Known rows, with every way that one mark hangs from another:
B(Y(E F S)): [ -6  18  -4  15   3  -1   0  14   9  -3  -3  14  -9  -7  -4  -4  -4  13
 -11   6  13  -4  -2 -16  -1   4  -4  11  -5   0  11   1 -14 -12 -13   6]
B(W Y(G S(R) Z)): [-17   2   6  18  -3  -6   5   3  11  16  -8  15  -5  -8   9  -3   2  -5
  13  -6   0   7   2   1  -3   7 -13   0 -18   5   9  10 -14  -7 -14   6]
W(B(Y(E(R(D)) G))): [ -5   3  14  11   7 -12   3 -20   1 -12 -15   7  -6  -4   6  -7  -2   9
   5   0   1 -11  -2  -5  13  -1  -6  -3 -12   3  15   0  -4   6  -7  22]
U(Y(B G)): [ -7 -25  -4  11   6   3   3   7  -2   0  -1 -12  -7   2   2  -5  12  -3
 -22  11   8  12   1  14  -8   8  -7  15   1   4 -11  -9  -6  31  -6  10]
R(B G(Y)): [ 13  -8   8 -10  -3  -1  -3 -16   0  -8   1   9  -9   3  -6  -3   2   5
 -26   2   6   5  -5  14   4  -4  -6  -5   8   1 -29  -5   0  -5   5  -5]
G(K Y(B E Z)): [ 10 -12  -2  10   3   3   8   7 -14   6  -8 -34  14   6   2   5  -3  -3
 -48  11  -4  10   0   3  -7 -12   9  -5 -13   5  13   5 -14  11  10   1]
Y(B E S Z(R(G(K)))): [  1 -14 -25  13  -1 -12   7  14 -13  24   6 -34  15   5   1   5 -12 -19
  -6   5 -14   1   4  -7 -15   3  18  12 -19   6  17  -8  -9 -20   5 -15]
Z(R(B(Y) D G)): [  6  -1  -1 -12  -1  -3  -3  -8   9 -21   5 -17  -7   5   8  -5  -6   1
  14   4   8  -3  -5   6   6   5  -6   1   9  -1 -38  -6  -1 -14   9  -7]
H(E(R)): [  1   0   6   6  -2   2  -6 -11 -10  15 -13  13  -4   4  -4  -6   8  21
   3   4   5  -9 -16   6   2   8  -6 -13   2   5 -18  12  32   5   5  10]
A(S(R(D E) Y(F G Z))): [ 13 -17 -18  -6   3  -3  -5  -3  -5  16   9  16   6  -5  -8  -7  11  -5
  10 -17   5  -1  13  14 -14  23  16 -12  -6  -2  -8  -2  -1  25   2  -8]
T(R(B(W) D G)): [  6 -18  18 -14   0   5  -4 -28  10 -30  11 -10  -9   7   2  -4   4 -11
  -9  -2   1   1  -4   9  -1  -2 -11  12  12  -6 -19  -3  18  11  -5  -2]
H(E(R(D T))): [  1  17   4  -7  -2   4  -6 -10  -7  -2  -4  11   4   5  -3  -2   4  13
  12  -3   1 -11 -11  -1   1   4  -2 -18   8   3 -14   9  45  -3   8   8]
R(D E G(K Y(Z)) T): [ 18  18  -3 -17  -3  -4   2   5 -14 -11   4  -5  15   7   4   8  -5 -16
 -13 -12 -14  12   8 -10  -8 -19   9 -26   2  -3 -16  -2  10 -10  16 -23]
W(B(Y(E G))): [ -4   1   8  19   4 -14   4 -11   4  -7 -20  10 -13  -3   7  -3   2  16
  -6   7   0  -7  -5   0  17  -2  -9   0 -10   2  18   2  -8  10 -11  18]
U(R(D) Y(B(W) E G(K))): [-15 -16  11  13  10  -5   6  18 -11 -18   6 -34   3  -1   5  -9  -2 -27
 -13   7   2  16  13  14 -21  -2   7  24 -10   1  22  -6  -7  33 -11  19]
Y(G(K) S Z(R)): [ -4 -11 -33  19  -1 -17   6  20   1  28   0 -17   6  -5   5   4  -1  -6
  31  -4 -24  17  -3   2  -4  12   0 -15 -22   7 -11  -5 -12 -18  11 -17]
D(R(B(W Y) G T)): [ -9  23  16 -15  -7   8   1 -14  14  -4  -4  14 -17  -1   8  -2  -4  -1
  11  10   1   5   3 -18  19 -14 -15  -3  34  -4  -9  -2   7 -15   6  -3]
Z(R(D E G T)): [ 10   8 -13 -16  -4  -2  -5   8  -9  -4   9   2   8   7   8   5  -3   2
  28  -8  -4  -2  -4  -3   3  -4   5  -2  13  -3 -27  -6  15 -16   6 -18]
E(R(D G(K Y(Z)) T)): [  9   8   7 -17  -2  -3  -1  -2  -9  -9   2 -10  20   3   0   0  -2 -15
  20 -13  -7   7   5 -12  -3  -9   1 -24   4   2  -6  -4  25 -15  20  -4]
G(K R(B D) Y(F)): [ 17  10  -1 -22   7   9   1   9   3 -42   9 -20  -6  -4  -5   5  -4 -11
 -49   7   0   3   5  14   6  -7   0 -23  -5  -2 -33   8 -28  -7  18   4]
R(B E G T(A)): [  7   3   8 -17  -8   2  -5 -11  -5  -7   3  19  -3  10  -9   5   2   6
   2 -23   0  11   2  -5   1 -22   8  -4  17 -11 -24 -10   3   1   5 -19]
U(R): [ -9 -12   1   9   4   0  -7   6  -4   0  -7   1  -1  -2  -5  -4  11  17
   7  15  -1   5 -10  16   4  -3  -9  13  10  -2   3   3   1  19  -8  10]
D(R): [ -2   0  -3   3   2  14  -3 -13   5  14  -7   5 -15  -5   1  -5   6  22
   3  28  -3   2 -11  -4  23  -3 -17   4  31   1 -13   2   0  11   6   0]
W(B(Y(F G))): [ -5   2   5  11   5  -7   2  -5  12 -10 -14  17 -23  -5   6  -4   7  12
   5   1  -2 -10  -3   3  16   4 -18 -10  -9   0  11   0  -9   6 -10  17]
B(W Y(E G Z(R(T)))): [-15   6  12  14  -6  -7   7   8   4  14  -7   2   7  -3  17   3 -11  -1
  36  -5   0  -1  -2 -10   0   1   1   9  -6   5  21   6   1  -9  -7   0]
A(S(R(B G T))): [  4  -6  -6 -13  -4  -7  -5  -3  -2   3   0  17   0   8  -6  -2  15   3
   3 -20   3   8   8  11   8   3   8  -6  17  -6   3  -6  23   0   6  -5]
Y(E): [  5  -4   0  12   0  -1  -3   0  -2   6  -7  -2   1   1  -3   0   2  18
  -5  13   4  -1 -11   5   8   0   4  20   5   1   8   3  10  15  -6   2]
G(R(B D T(A(S))) Y(Z)): [  3   3   9 -24   3  14   1 -14  -8 -25  12   0  14   0 -11   8  -2   6
 -28  -8   3  -2   1   6   6 -12  11 -12  21  -1 -14   2 -16  -2  18   1]
W(B(Y(E F S Z(R)))): [ -7  10  -3  13   6  -4   3   7   4   2  -8   4  -5  -5   7  -1  -8   7
   7   3   0 -17  -3  -5  13   3  -4   3 -16  -1  27   0 -15  -8 -10  11]
E(R(D)): [  3  -5  11  -9   3   9  -7 -14  -1  -2  -1  -3   6   0  -3  -7   5  11
  21  -2   5  -1 -10   6   3   3  -7  -1   4   2 -12   0  16   7   6  10]
Z(R(B(W) D E G T(A))): [  6   5   9 -24  -7   8  -5  -4  -1 -11  14   2   1  10   6   3  -7   1
  35 -26   3   2  -4   6   4 -11   6   1  15  -8 -26  -7   9 -14   6 -14]
H(E): [  4   3  -3  11  -3   1  -5  -6  -2   8 -12  11 -13   6  -2  -1  10  26
 -12  15   2  -8 -18  13   6  10  -9  -9   7   3 -16  13  30   9   1   5]
R(B): [  5  -5   4  -6  -1  10  -5 -11  12  -4  -4  -1 -10   4  -4  -1   6  18
  -9   7   6   7 -13  21  10  -2  -6   4   5  -4 -23  -1   1  12   2   0]
D(R(T)): [ -5  15  -7  -6  -1  14  -2  -3   5   7  -5  11  -5  -3   2   1   5  18
  13  21  -7   4  -6 -14  24 -10 -13   0  37  -2  -7   0  11   3   7  -1]
Z(R(B G(K Y(E S)) T)): [  9  13 -18 -10  -4 -10   1  22  -5  -6   6  -7  13   5   2   5  -8  -5
   4  -8   0  11   3  -2   6  -9   9  -9   3  -1 -20  -8   1 -36  12 -12]

Rows:
[ -3  15 -20 -12  -2   8  -2   7  -2  14  13  -2  19   0   2   6 -11   2
  15 -10  -7   3  -5   2  -5  -1  11   0  -7  -4 -20  -5  -8 -20   4 -20] -> Y(S Z(R(B D E T)))
[ -6 -20  13   1  -4  15   3  -8   3  21  -3 -17  -1   8   8   5   4  -1
  -3   7  -6  -3  -9  19  -6   0  -6  10  -5   2  23   5   5  16  -3   3] -> Y(B(W) Z)
[ -1 -14  10   5   0  -4   7   8  -6  14   4  -8  -4  -4   3  -2  -4 -28
  17 -21 -10   3  11  -6 -20   3  12   0 -32   5  33  -3   0  -4  -3  10] -> Y(B(W) E(R) F G(K))
[  0  13  -2 -16  -4   6  -2 -15   6  -1   1   9 -12   0   0   0   0   1
   9  13  -9   5   2 -14  19 -11  -8  -3  36  -4 -19  -8  11 -10  11 -12] -> D(R(B G T))
[  4  -1 -22  -6  -2   3  -4  13  -3  25  17   8   0  -4  -2   2 -12 -11
  20 -13 -10  -4   0  -3 -11   9   8   1 -17  -3 -16  -9 -16 -27   1 -26] -> Y(F S Z(R(B E G)))
[-13  -4  21  15  -5  -2   6  -6  14  13 -13   7 -10  -4  13  -2   1   5
  21   1   0   4  -7   3   0   4 -16  -1  -6   5  11   9  -3   5  -6   4] -> B(W Y(G Z))
[-15   8   7  16  -3 -13   9  12  13   6 -10  -2  -8  -7  10   5  -2  -8
   2   3  -8  12   1  -1  -1   1 -12 -14 -19   5   7  11 -23 -17   1   3] -> B(W Y(G(K R) S Z))
[  3   4  -6 -11   3  11   5  13 -21  -9  11  -1  19  -4  -7  16  -9 -15
 -45   8  -5 -16  10  -9  -7 -11  18   6  -2   5  15   8 -21  -9  -1   2] -> G(R(T) Y(B E F Z))
[ 17  -8 -24 -16  -2   1  -5  16 -12   3  11   3  18   3  -8   6   6 -33
  -8  -5   2  -7  28   2 -21   5  14  -5  -9  -5 -10   2  -3  17  -9 -14] -> S(R(E G T) Y(B F Z))
[-13  18  18  10  -4   3   1   7  20   4 -11  18 -14  -2   7  -3   4  20
   0   4  17   6 -11   7   8  -1 -22   3   1   0  10   8  -5 -13 -12  15] -> B(W Y(S))
[ -8  -7 -14  17   6   3   1  27  -8  15   3 -20  15  -2   2  -4  -7   0
  -2  12  11   5  -4   3  -2   9   7  29  -2   2   3  -7  -6  14  -5  -1] -> U(Y(E S Z(R)))
[-11   4  17   2  -1   3   5  -1  15  -7   2   6 -15 -10  11   2  -5 -14
  18   1  -5  -8   1  -2  -4   9 -11  -4 -10   4   7  10 -13  -4  -6   4] -> B(W Y(F G(R(D)) Z))
[  3  -4   1 -11   3   6  -4  -9   8 -10   2   9 -10   2  -4 -10  10   8
  -6 -15  13   0   4  13   4  11   4  -5   8  -6  -3  -1   4  10   3   6] -> A(S(R(B(Y(F)) D)))
[ -7  11  -2  15   7 -15   4   2   4 -11  -8  20 -15 -11   0   1  -2   3
 -12   4  -4 -14   3  -6  13   3  -6  -2 -18   2  19   1 -25 -10 -14  18] -> W(B(Y(E F G(R) S)))
[-10  25   7 -17  -4   8   0  12  13 -17   4  10   0  -4   0  12  -5  -8
  -9   2   0  -2   4   0   7  -8  -2  -2   1  -5  -2   9 -16 -21  -2   2] -> G(R(B(W Y(F S Z)) T))
[  6   2 -22   0   1   0  -7  17  -5   9   9  29  -9  -6  -9  -1   6 -10
  -4 -12  -2  -1   8   0  -7   8  -1   1 -13  -4 -11  -1  -9 -12 -14  -9] -> Y(F S(R(E G)))
[ 14 -23   1  -1   6  -4   3 -15 -10 -32   7 -29   4   8   0  -2   4 -16
 -46   7  -2   5   5  -7  -9  -9  -2   4   6   0 -10  -2   6  12   2  -1] -> T(R(D G(K Y(B E))))
[-12  -6   3  16   0 -13   7  -5  -6   0  -8   4   6  -4  -3   4  -1   7
   1  -2  -3   1   5 -21  -1  -2  11   1   7   5  16   2 -14   5   5  -2] -> B(Y(E G(R(T(A(S)))) Z))
[ -8   8  20   4   5  -1   2 -17   0 -15 -13  -3   5   2   4  -2  -4  12
  13  -6   2 -13  -2 -11  15 -11  -3  -2   0  -2  30   1   3  13  -2  18] -> W(B(Y(E(R(D T(A))) Z)))
[-11  -8   2   5  -3  10   3   0   5  29   3  -6   1   3   2   4   1  -2
  -8   3  -6   1  -7  15 -10   2  -5   8 -14   3  26   1  -5  -5  -8   1] -> Y(B(W) S Z)
[-12  13   3  13   2 -11   3  -5  -1  -6  -1  16   6  -8  -7  -6  -5   8
  14 -13   9   5   4 -28  -7  -2   2   1  -3   4   4  -5  -9 -15  -4   9] -> B(Y(E(R(D T(A))) G S))
[ 14 -19   2 -13   5   3   0 -18   1 -34  14 -26  -2   4  -1  -3   0 -23
 -29  -4  -6   5   4  -3  -9  -5  -5  -7   2  -6 -26  -4   3   9   8 -11] -> T(R(B D G(K Y(F Z))))
[ -8  -1  -1   6   0  11   4  11   0  27  15  -1   2  -3  -1   4 -11 -17
  -3  -4  -7 -11   2  -1 -20   7  12  23 -23   2  50  -2  -6 -10 -16  -1] -> Y(B(W) E F S Z)
[ -8  21 -14  17   1 -23   7  20   2 -12  -9   2   2  -8  -1   6  -3  -1
 -19   8  -4  14   9 -21   1  -5   3  -8 -11   5   0   4 -23 -22   0   2] -> B(Y(E G(K R(T)) S))
[ -6   5 -24   4  -1   2  -2  15   0  14   1   4  16  -2  -4   6   6  -3
   7  -2 -10   5   2   1   2   3  -1   2  -5   0   5   5   3  -3  -6  -6] -> Y(S(R(T)) Z)
[  0 -19  -6  -2   2  16   1   1   2  13   6 -15  -5   3  -1   4   3  -8
  -3   5 -10 -10  -2   4 -12   7  -1   7  -8   0  15  -1  -2  13  -2  -5] -> Y(B F Z)
[ -4  27  19 -11   1  11  -1  -7  22 -21  11   3 -13  -4   2  -6 -14  -2
  -4  -6  16  -5  -2   5  -3   2  -2  10  -8  -6   2   0  -7 -11 -10   8] -> R(B(W Y(E F S)) D)
[ -2   3   7  14   3 -15   5  -3   1  -9 -13 -12   2  -4   4  -7  -3   1
   4   0   3   9   3 -17  -4  -1   0  -8 -12   5  -5   2  -6   2   5   7] -> B(Y(E(R(D)) G(K)))
[ -4  21   3 -10  -3   2   1 -15   5  -7  -4   8  -9  -2   2  -2  -7   0
  -3  17  -2   2   7 -28  16 -15  -5   2  32  -3 -12  -5   2 -12   7  -8] -> D(R(B(Y(E)) G T))
[ 21 -13 -17   5   0 -14  -8   7  -4  -7  -1  -3  10   0 -10  -4  10 -10
  -8  16  15  -4  14  14   1  14   6   9   1   1 -14   5   8  25 -10   0] -> S(R(G) Y(E))
[ 18 -17 -21  -6   0   0  -2  18  -2  11   8 -24   7   4   0   2   1 -16
   3   9   3  -4  10  12 -17  12   7 -11 -12  -1 -16  -3 -11  10   6 -14] -> S(Y(B F Z(R(E G(K)))))
[  5   2  13 -12  -1  -1  -4 -16  -7 -14   6  -2  11   4 -10  -3  -7  -3
  20 -16   4  -2   2 -12  -1  -9  14   9  10  -2   2  -9  20   0   5  -1] -> Y(E(R(B D G T(A))))
[ 15 -10  -4   0   0  -3  -6   4  -3  11   5  -3  14  -6 -11  -4  -3 -11
  22   7   9 -13   7  -2 -12  17  10   4  -6   2   5  -2   9  15  -1  -5] -> S(Y(E(R(G)) F Z))
[  7   0   3  -5  -7  -2  -5  -1 -11   0  -1  22  -1   9  -7   7   8  12
  13 -17  -3   8   0 -12   2 -18   2  -5  22  -6 -10  -6  12   2   2 -16] -> R(E G T(A))
[ -2  12   3  -1  -4   2  -6  -3 -10  10 -11  17   4   5  -4  -1   7  18
  12  -2   3  -8 -11  -2   3   3  -3 -16   7   3 -12  10  42  -3   6   9] -> H(E(R(T)))
[ -3 -17  14   8  -3   9   5  -7  -5  23  -2 -21   8   6   6   4  -6  -6
  -8   8  -5  -7  -5  10 -10  -2  10  24 -10   4  40   5   6  17  -8   2] -> Y(B(W) E Z)
[  7 -23   3   5   2   5  -4  -6   1   5   4   5  -8   5 -17  -7  15  26
   1  -8  21  -2  -1  10  -2   9   8   4  21  -3  17  -9   1  28   3   8] -> T(A(S(Y(B E F))))
[  6 -14   3  -2  -1   3  -1   2   2  24   5   3   3   2  -6  -4   6   5
   2  -3  14  -7   4  17  -9  17  16   5   3  -1  35  -5  11  17   0   3] -> A(S(Y(B(W) E F Z)))
[ -4  17   4   2   6 -11   4  -2   5 -29  -5  12 -11  -7   5   4  -4  -2
  -3   2  -6 -17   6 -10  15  -2  -3  -4  -8   0  19   2  -9  -4  -9  17] -> W(B(Y(E F G(R(D T)))))
[ -6 -12 -14   7   1   6   2  -2   0  24   2 -12   5   3  -4   4   3   2
 -19  10  -8   2  -6   7 -12   4  -1   6 -11   4  11  -3 -10  -2  -2  -4] -> Y(B S Z)
